Known rows, with every step that occurs:
lopam/galime/vori: 0.49; 0.77; 0.29; 0.06; -0.26; -0.45; -0.36; 0.96; -1.38; 0.93; 0.55; 0.37; -0.27; -0.77; -0.98; 0.10; -0.52; -0.07; 0.38; -3.59; 0.37; 0.48; 0.09; -1.38
viga/vori/galime/pimav/mozuf: 0.99; -0.50; 0.30; 0.00; -0.83; -0.30; 1.21; -0.33; 0.27; 0.13; -0.36; 0.55; -0.09; 2.95; -0.04; -0.23; 2.65; 0.32; 0.14; -1.05; -1.85; -1.56; 0.12; 1.33
mozuf/vori/galime/pimav/viga/dize: 0.53; -0.35; -1.04; -0.48; 0.39; 0.13; 0.99; -0.76; -0.34; 0.27; -1.24; -0.25; -0.88; 2.94; -0.83; -1.08; 2.53; 0.19; 0.14; 3.55; -2.18; 2.53; 0.06; -0.06
fubip/lopam/galime/pimav/mozuf: -0.68; -0.23; 1.14; -0.30; -0.76; 1.24; -0.29; -0.99; 0.34; -0.36; 0.10; 1.21; 0.60; 0.30; 1.48; 0.07; 4.08; 0.54; -0.18; -3.45; 1.30; -2.01; -0.21; -0.24
fubip/lopam: -0.44; -0.77; 1.74; 0.90; 0.03; -0.96; 0.16; 0.94; -0.70; -1.09; 0.48; 0.37; 1.87; -1.95; -0.35; -1.04; -0.07; 1.08; 0.22; -2.20; -0.70; -0.55; 0.11; -0.40
galime/pimav/viga/dize/fubip: -0.23; 0.18; -0.43; 0.13; 0.62; 0.09; -0.07; -1.46; -0.32; -1.05; -0.90; -0.63; -1.27; 0.13; -0.47; -0.15; 2.41; -0.43; 0.36; 5.07; 0.88; 0.61; -0.39; 0.22
viga/vori/galime/pimav: 1.16; -0.40; 0.36; -0.23; -0.39; -1.52; 1.52; 0.74; -0.85; -0.05; -0.42; 0.07; -0.37; 2.11; -0.83; -1.48; 0.66; 0.40; -0.05; 1.07; -1.71; -0.62; 0.09; 0.72
fubip/lopam/galime/pimav/viga: -0.89; -0.26; 1.11; -0.36; -1.06; -0.59; -0.36; -0.83; -0.52; -0.27; 0.54; 0.86; 1.19; -0.03; 0.77; -1.37; 2.59; -0.23; -0.60; 0.38; 1.54; -0.07; -0.24; -0.67
mozuf/vori/galime/pimav: 0.63; -0.06; -0.38; -0.36; -0.38; -0.77; 1.37; 0.82; -0.69; 0.07; -1.07; 0.05; -0.58; 3.01; -0.36; -1.31; 0.43; 0.28; 0.10; 0.00; -1.43; -0.10; 0.33; -0.38
viga/dize/galime/pimav/mozuf: 0.06; -0.35; -0.85; -0.41; 0.73; 2.33; 0.78; -0.25; 1.95; 0.02; -1.46; 0.12; -2.15; -2.13; -0.29; 1.26; -0.75; 1.02; 0.18; 1.56; -0.99; -1.81; -0.03; 0.69
mozuf/lopam/galime/pimav/viga/dize: -0.19; -0.75; -1.22; -0.54; -0.01; 1.40; -0.34; -2.23; -0.18; 0.47; -0.22; -0.78; -2.05; 1.10; 0.96; 0.18; -0.60; 0.53; -0.42; 4.96; 1.01; 2.08; -0.07; -0.57
viga/vori: 0.36; -0.96; 0.85; 1.12; -0.46; -1.74; 0.44; 0.99; -0.47; -0.17; 0.42; -0.17; 1.89; -0.56; -1.14; -1.74; -1.30; 0.31; 0.33; 0.57; -0.55; -0.52; 0.23; 0.16
pimav/mozuf: -0.15; -1.00; 0.05; 1.02; -0.69; 0.48; -0.15; -0.23; 0.25; 0.05; -0.31; 0.51; 0.86; -1.20; -0.35; 1.28; -1.48; 0.75; 0.50; -2.12; -0.43; -1.07; 0.37; 0.39
viga/dize/fubip: 0.00; 0.61; 0.12; 0.81; 1.17; 0.54; -0.01; 0.82; -0.39; -1.20; -0.56; -0.67; -0.34; -1.91; -0.38; 0.20; 0.36; 0.40; 0.84; 1.14; 0.64; 1.02; 0.00; -0.13
viga/dize: 0.42; -0.30; 0.03; 0.46; 0.71; 0.61; 0.32; 0.39; -0.44; -0.39; -0.81; -0.07; -1.28; -2.40; -1.34; 0.34; -1.22; 1.36; 0.51; 1.86; -0.61; 1.05; 0.38; -0.17
dize/fubip/lopam/galime/pimav: -0.78; 0.97; 1.50; -0.20; -0.27; 0.04; -0.15; 0.49; -0.48; -1.34; 0.47; 0.14; 1.02; 0.03; 1.44; -0.88; 3.34; -0.41; -0.09; -1.74; 2.55; -1.21; -0.51; -1.07
vori/galime/pimav/viga/dize: 0.74; -0.05; -0.88; -0.61; 0.51; 0.30; 0.97; -0.95; -0.62; -0.03; -1.05; 0.27; -2.19; 1.41; -1.04; 0.16; 1.92; 0.40; 0.01; 3.96; -1.78; 2.54; 0.11; 0.53
lopam/galime: -0.18; 0.06; 0.06; 0.30; -0.74; -0.11; -0.21; 1.16; -0.54; 0.46; 0.34; 0.40; 0.48; -1.59; 0.02; -0.01; -1.74; 0.24; -0.10; -1.98; 1.94; 0.90; 0.41; -0.95
viga/dize/galime/pimav: 0.21; 0.04; -0.87; -0.57; 1.05; 1.07; 1.11; 0.64; 0.89; -0.27; -1.34; -0.46; -2.43; -2.61; -0.88; 0.23; -2.21; 1.13; -0.02; 3.42; -0.24; -1.25; 0.03; -0.10
pimav/mozuf/dize/fubip/lopam/galime/vori: -0.25; 1.70; 1.50; 0.22; 0.77; -0.15; -1.97; 0.88; -0.14; 0.15; 1.80; 0.12; 1.49; -0.68; 0.76; 1.03; 1.74; -1.00; 0.38; -7.56; 0.99; -0.24; -0.37; -0.64

Rows:
-0.23; -0.79; -0.05; 0.05; -0.60; -1.24; 0.80; 0.37; 1.06; 0.20; 0.35; -0.26; 1.69; -0.46; -0.66; -2.06; -1.93; -0.46; -0.39; 3.25; -1.09; -1.47; -0.11; 0.67	dize/galime/pimav/viga/vori
1.07; 0.91; 0.18; -0.15; 0.40; -1.24; 0.03; 0.57; 0.60; -0.06; 0.26; -0.47; 0.08; 2.79; 0.23; 0.42; 1.21; -1.16; 0.17; -2.05; -0.49; -1.06; -0.05; 1.49	viga/vori/galime/pimav/mozuf/dize/fubip
-0.45; -0.27; -1.15; 0.47; 0.80; 0.93; 0.28; 0.87; 1.13; 0.20; -0.07; -0.14; 0.73; -3.67; -0.94; 0.17; -3.06; 0.49; -0.06; 2.45; -0.95; 1.84; 0.08; 0.06	pimav/viga/dize/galime
-0.63; 1.32; 0.99; 0.22; 1.19; 0.50; -1.10; 0.04; -0.99; -0.45; 1.31; 0.01; 1.56; -0.87; 0.22; -0.58; 5.26; -0.76; 0.61; -1.90; 0.22; 2.77; -0.86; -1.09	pimav/viga/dize/fubip/lopam/galime/vori
0.15; 0.37; -0.34; 0.34; 0.62; -0.67; 0.54; 2.12; -0.25; 0.69; 0.19; -0.25; 0.11; -3.17; -1.42; -0.09; -4.47; 0.45; 0.41; -2.53; -2.10; -1.03; -0.02; -0.73	dize/galime/vori
0.32; -0.30; -0.47; -0.34; -0.66; -0.91; 0.99; -0.47; -0.85; 0.12; -0.49; 0.35; -0.81; 1.92; -0.71; -0.14; 0.16; -0.08; -0.32; 1.71; -1.30; 1.04; 0.20; 0.39	vori/galime/pimav/viga
-0.89; 1.32; 1.13; 0.44; 0.43; 0.34; -1.86; 1.16; 0.61; -0.36; 1.44; 0.43; 2.39; -1.62; 1.67; 1.34; 0.96; -0.87; -0.03; -6.48; 2.05; 0.18; -0.03; -0.28	pimav/mozuf/dize/fubip/lopam/galime
0.11; -0.87; -0.33; -0.15; 0.21; 0.08; 0.21; -1.75; -0.33; -0.25; -1.21; -0.14; -1.92; -0.21; -1.34; -0.21; 1.04; 0.50; -0.04; 5.82; -0.22; 0.58; -0.04; 0.29	galime/pimav/viga/dize
-0.30; 0.88; -0.70; -0.54; 0.18; 1.00; -0.52; -1.06; -0.18; -0.31; -0.46; -0.28; -0.96; 0.52; 0.50; 0.11; 3.18; -0.91; 0.15; 3.57; 2.30; 1.68; -0.36; -0.43	lopam/galime/pimav/viga/dize/fubip
-0.42; -0.16; -0.40; -0.49; -1.30; -0.19; -0.24; -1.25; -0.43; 0.58; -0.03; 0.53; -0.04; 0.51; 0.00; -0.35; 0.31; -0.55; -0.45; 2.12; 1.82; 0.32; 0.10; -0.51	lopam/galime/pimav/viga
-0.03; 1.27; -0.26; -0.48; -0.10; 0.26; -1.37; -0.23; 0.69; 0.25; -0.10; -0.03; -1.10; 0.58; 0.94; 1.93; -0.65; -1.25; -0.22; -2.07; 3.26; -1.27; 0.05; -0.02	lopam/galime/pimav/mozuf/dize/fubip
0.51; -0.79; 0.04; 0.74; -0.51; -1.93; 0.60; 0.82; -0.55; 0.32; 1.02; 0.21; 2.88; 1.13; -0.68; -1.31; 0.43; -0.26; 0.03; 0.16; -2.06; 2.38; 0.23; 0.82	pimav/viga/vori/galime
0.41; -0.48; 0.04; -0.29; -0.04; -0.66; -0.62; -1.15; 0.36; 0.43; -0.79; 0.18; -2.16; -0.20; -0.77; 1.86; -2.91; 0.08; -0.28; -0.04; 0.39; -2.48; 0.40; 0.75	galime/pimav/mozuf/dize
0.61; -0.29; -0.31; -0.29; -0.72; 0.38; 1.12; -0.45; -0.05; -0.01; -0.91; 0.71; -1.39; 1.80; 0.10; 1.40; 0.97; 0.65; 0.18; -1.67; -1.37; -1.10; 0.29; 0.89	vori/galime/pimav/mozuf
-0.34; 1.21; 1.06; -0.48; 0.88; 0.99; -0.15; -0.02; -0.32; -1.46; -0.32; -0.10; -0.61; -0.38; 1.25; -0.57; 5.37; 0.10; 0.19; 0.04; 2.32; 0.21; -0.62; -0.85	viga/dize/fubip/lopam/galime/pimav
-0.60; 0.34; -1.17; -0.40; 0.38; 1.64; -0.84; -1.51; -0.19; -0.30; 0.05; -1.43; -1.04; 1.44; 1.89; 0.61; -0.06; -0.52; -0.18; 4.40; 1.83; 1.89; -0.39; -0.69	mozuf/lopam/galime/pimav/viga/dize/fubip
0.12; -1.34; 0.63; 0.21; -1.00; -2.06; 0.28; -1.26; -0.34; -0.13; 0.04; -0.06; 0.86; 1.32; -1.27; -1.94; 0.99; -0.43; -0.21; 4.25; -0.75; -0.95; -0.11; 0.74	galime/pimav/viga/vori
-0.07; -0.11; -0.28; -0.45; -1.21; 1.11; -0.22; -1.27; 0.54; 0.49; -0.50; 0.91; -1.10; 0.48; 0.73; 0.95; 1.22; 0.29; -0.15; -1.56; 1.54; -1.58; 0.22; -0.13	lopam/galime/pimav/mozuf
0.37; 0.56; -0.46; -0.01; 1.11; -0.27; -0.67; 1.47; 0.94; 1.34; 0.57; -0.14; -0.63; -2.76; -1.31; 1.80; -5.95; -0.15; -0.02; -4.92; -1.51; -1.55; 0.24; 0.17	pimav/mozuf/dize/galime/vori
0.11; -0.45; -0.29; -0.31; 0.16; -2.22; -0.11; 0.40; 1.24; 0.80; 0.61; -0.66; 0.44; -1.08; -1.25; -1.38; -5.61; -1.06; -0.80; 3.04; -0.37; -1.23; -0.02; 0.82	mozuf/dize/galime/pimav/viga/vori
-0.11; -0.10; -0.67; 0.23; 0.65; 0.23; -0.54; 1.64; 1.83; 0.93; 0.21; 0.02; 0.50; -3.48; -0.31; 1.87; -7.11; 0.10; -0.19; -3.52; -0.70; -1.20; 0.56; 0.46	pimav/mozuf/dize/galime
0.73; 0.75; -0.47; 0.06; 1.57; 0.67; 0.68; 1.84; 0.08; 0.53; -0.27; -0.51; -1.37; -3.45; -1.59; 0.32; -2.64; 0.96; 0.58; -0.52; -2.36; 0.29; -0.15; -0.58	viga/dize/galime/vori
-0.26; -1.25; -0.36; 0.02; -1.36; -0.71; -0.42; -1.26; -0.34; 0.66; 0.98; -0.95; 1.17; 2.71; 1.14; -1.57; -1.60; -0.42; -0.76; 3.40; 1.23; 0.51; -0.04; -0.26	mozuf/lopam/galime/pimav/viga/vori
-1.19; 0.65; 0.80; -0.02; -0.45; -0.31; -0.64; -0.58; -0.50; -1.09; 0.90; 0.24; 2.37; 0.74; 1.48; -1.19; 3.70; -1.12; -0.18; -0.03; 2.14; -0.07; -0.59; -0.70	dize/fubip/lopam/galime/pimav/viga
0.21; 1.04; 1.04; -0.29; 0.91; -0.22; -0.11; 0.46; 0.19; -0.94; 0.20; 0.20; -0.22; 1.54; 1.11; 1.34; 2.47; -0.37; -0.05; -4.30; -0.29; -1.01; -0.15; 0.79	vori/galime/pimav/mozuf/dize/fubip/lopam
-0.68; -0.57; -0.90; 0.01; -0.43; -0.42; 0.69; -0.07; 0.64; 0.26; -0.37; -0.15; 0.33; -1.41; -0.66; -0.40; -3.81; -0.12; -0.49; 2.81; -0.25; -1.19; 0.00; 0.05	dize/galime/pimav/viga
-0.85; 1.05; 0.86; -0.46; 0.44; -1.23; -1.65; -0.14; -0.20; -0.42; 1.03; 0.00; 1.04; 0.24; 1.02; -0.23; 0.86; -1.66; -0.68; -0.72; 3.14; 0.28; -0.40; -0.53	mozuf/dize/fubip/lopam/galime/pimav/viga
-0.60; -0.82; -0.71; 0.77; -0.84; 1.85; -0.91; -0.56; 0.33; 0.79; 0.69; -0.21; 1.01; 0.08; 2.05; 1.69; -3.53; 0.71; -0.16; -2.98; 1.03; 0.28; 0.42; -0.58	pimav/mozuf/lopam/galime
1.39; -0.13; 0.21; -0.57; 0.05; -1.22; 0.30; 0.02; 0.52; 0.69; -0.12; 0.18; -0.90; 2.73; -0.52; 0.51; 0.04; -0.15; -0.27; -1.48; -1.63; -0.91; 0.35; 1.45	viga/vori/galime/pimav/mozuf/dize
0.43; -0.93; -0.91; -0.15; -0.41; 1.19; 0.71; -0.88; -0.11; 0.16; -0.61; -0.46; -1.58; 3.13; 1.49; 1.44; -2.14; 1.20; -0.14; -0.69; -2.02; -0.74; 0.29; 0.63	vori/galime/pimav/mozuf/lopam
0.10; -0.55; -0.57; 0.75; -0.56; 0.60; 0.78; 0.89; 0.27; 0.51; -0.35; 0.46; 1.94; 2.17; 0.05; -0.13; 0.48; 0.51; 0.61; -4.32; -2.12; 0.86; 0.52; 0.14	pimav/mozuf/vori/galime
-1.09; 0.80; 0.60; 0.44; 0.82; 1.11; -1.08; 0.14; -0.11; -0.93; 1.10; 0.12; 2.52; -1.47; 1.18; -0.68; 4.53; -0.44; 0.38; -0.49; 1.75; 3.12; -0.52; -0.83	pimav/viga/dize/fubip/lopam/galime
